Every row comes from one small tree of marks. Brackets hold a mark, then the marks that hang from it, in the order of their numbers. Every link used is in the known rows. Which tree was each row made from?
Known rows:
(j276 (j127 j536)): [ -6 -33 -11  17  17   9  -5 -14   3  11  11  11  -2  -5   1  15  -2]
(j335 (j276 j291 (j360 (j127 j536)))): [  1  12  13   9  31  -8  -8 -38   3  47  10  26   6   4  17  14 -13]
(j291 (j335 (j276 (j360 j127)))): [ 15  24   1   6  25 -21   1 -41  22  38  15  -7 -18   1 -20   4  -2]
(j360 (j127 j536)): [ -1 -20 -10   6  13  10   5 -27  -8  24  24  14 -10  -4  -3  18  -1]
(j276 j127 j291 j360): [  0   1  17  25  23  -2 -31  -1  25  25  -5  -3  10 -16  23  11   3]
(j276 j127 j291 j360 (j965 j335)): [ 15  22  17  31  27  -9 -29   4  35  32 -14  -7  20 -17  24  -3   4]
(j127 (j536 (j276 j291) j360)): [-26 -13   8  13  50   0  -5 -12   3  35  16  38  29  24  16  21 -35]
(j536 (j276 j127 j291 j965) j360): [-22   0   8  40  55  10 -15 -13  38  39  19  -3  28  -5  18   6 -15]
(j360 (j127 (j536 (j276 (j965 (j291 j335)))))): [ -3  -4 -16  27  50   4   6 -24  29  61  32   4 -13  -1 -19  -7 -22]
(j276 j127 j291 j360 j965): [  4   9  19  38  29  -2 -27   1  35  34   2 -21  16 -32  30  -3   6]
(j360 (j127 (j536 (j276 (j291 j335) j965)))): [ -7  -1   4  32  50   2 -13 -24  18  70  29  15   2   3  -1  -6 -11]
(j360 (j127 (j536 j276))): [-16 -10 -11  11  27   4   2 -33   5  36  31  26   0   7  -6  11 -14]
(j965 (j291 (j335 (j276 j127 j360)))): [ 15   9  -2  18  35 -16  -6 -19  40  28  -5 -10 -17  -1 -20  -1 -13]
(j291 (j335 j276)): [  9  14  -1  -3  12 -14   7 -20   5  13  -3   5 -11  22 -23 -10  -7]
(j276 j127 (j291 j335)): [  3 -18   6  25  23   4 -27  -2  16  30  -4   2 -10  -1  -5   6   7]
(j360 (j127 (j536 (j276 j965)))): [-13   0 -10  23  35   6   5 -30  14  44  38   7   7  -5   3  -2 -11]
(j360 (j127 (j536 (j276 (j291 j335))))): [-11 -10   2  20  42   2 -16 -27   7  61  23  34  -4  17  -8   9 -14]

Which tree is each row?
[ -6  26   8  22  49   5  -9 -21  27  51  14  14  25  10   7  11 -16]	(j536 (j276 j291 (j965 j335)) (j360 j127))
[-15   8  11  38  34  10 -23  -6  32  35   8   0  22  -8  20 -13  -2]	(j536 (j276 j127 j291 j965))
[-13 -23   3  16  45   9  -3 -34   3  27   9  29  18  17  10  30 -22]	(j335 (j276 (j127 (j536 j360)) j291))
[ -4  16  14  48  54 -15 -33  -5  52  58  12 -13  13 -13  10 -14  -6]	(j536 (j276 j127 (j291 j335) j360 j965))
[  3  13  18  14  18  -1 -21 -14  15  38   7   1   2 -16  19  15   3]	(j276 j291 (j360 j127))
[ 10  10   0  19  29 -22 -10 -27  33  24   2 -11 -11   1 -16   1  -3]	(j291 (j335 (j276 j127 j360)))
[ 11  10  20  14  25 -20 -25   9  17  35  -8   0   0  -2   7   0  -5]	(j276 (j291 j335) j360)
[ -3  21  15  24  42 -16 -27 -21  33  62  15   7  -1   0  -2   5 -10]	(j536 (j276 (j291 j335) (j360 j127)))
[ 12  -2  11  34  46  -9 -16 -16  21  70  23  -5  -2 -19  12   4  -2]	(j276 (j291 j335) (j360 (j127 j536)) j965)
[ 12 -11  -9  33  29   8  -3   2  37  29   6 -26 -19 -20 -15 -11   1]	(j276 j127 (j965 (j291 j335)))
[13  6 -6 22 12  2 -9 -3 23 12 -5 -9  3 -9 -2 -5  8]	(j276 j127 (j965 j335))
[-10 -30   3  37  51  16  -7 -11  16  37  21   4  22 -12  24  21 -12]	(j276 (j127 (j536 j360)) j291 j965)
[-10  13   7  33  52   3 -18 -10  37  38   3  10  32   8  10   7 -17]	(j536 (j276 j127 j291 (j965 j335)) j360)
[ -9  23   3  13  27 -14  -9 -26  30  33  24  -1   4  -8   0   6  -9]	(j536 (j276 (j360 j127)))
[  5   2  -1  24  31  -6   2 -23  18  40  32 -13   2 -28  14   6  -4]	(j276 (j360 (j127 j536)) j965)
[ -9 -12   5  30  52  11   2 -32  14  36  16  12  23   3  19  15 -19]	(j335 (j276 (j127 (j536 j360)) j291 j965))
[ 13   9  -4   8  27 -21  -5 -30  16  18  -8  25  10  13  -2  11 -15]	(j965 (j335 (j276 (j127 j536) j360)))
[  9  40  10  11  21 -20   5 -16  23  15   4 -18  15  -8  13 -18  -9]	(j335 (j276 j360 j965))
[ 25  31   1  15  22  -7  -1  -8  37  37   0 -15  -4 -23   1  -3  -7]	(j276 (j360 j127) (j965 j291 j335))
[-21   5   8  15  44   9 -10 -27  17  44  23  18  14   9   6  25 -18]	(j536 (j276 j291) (j360 j127))
[-12  20  18  43  43  -6 -30  -5  45  44   9  -9  27 -20  28 -11  -6]	(j536 (j276 j127 j291 j360 j965))
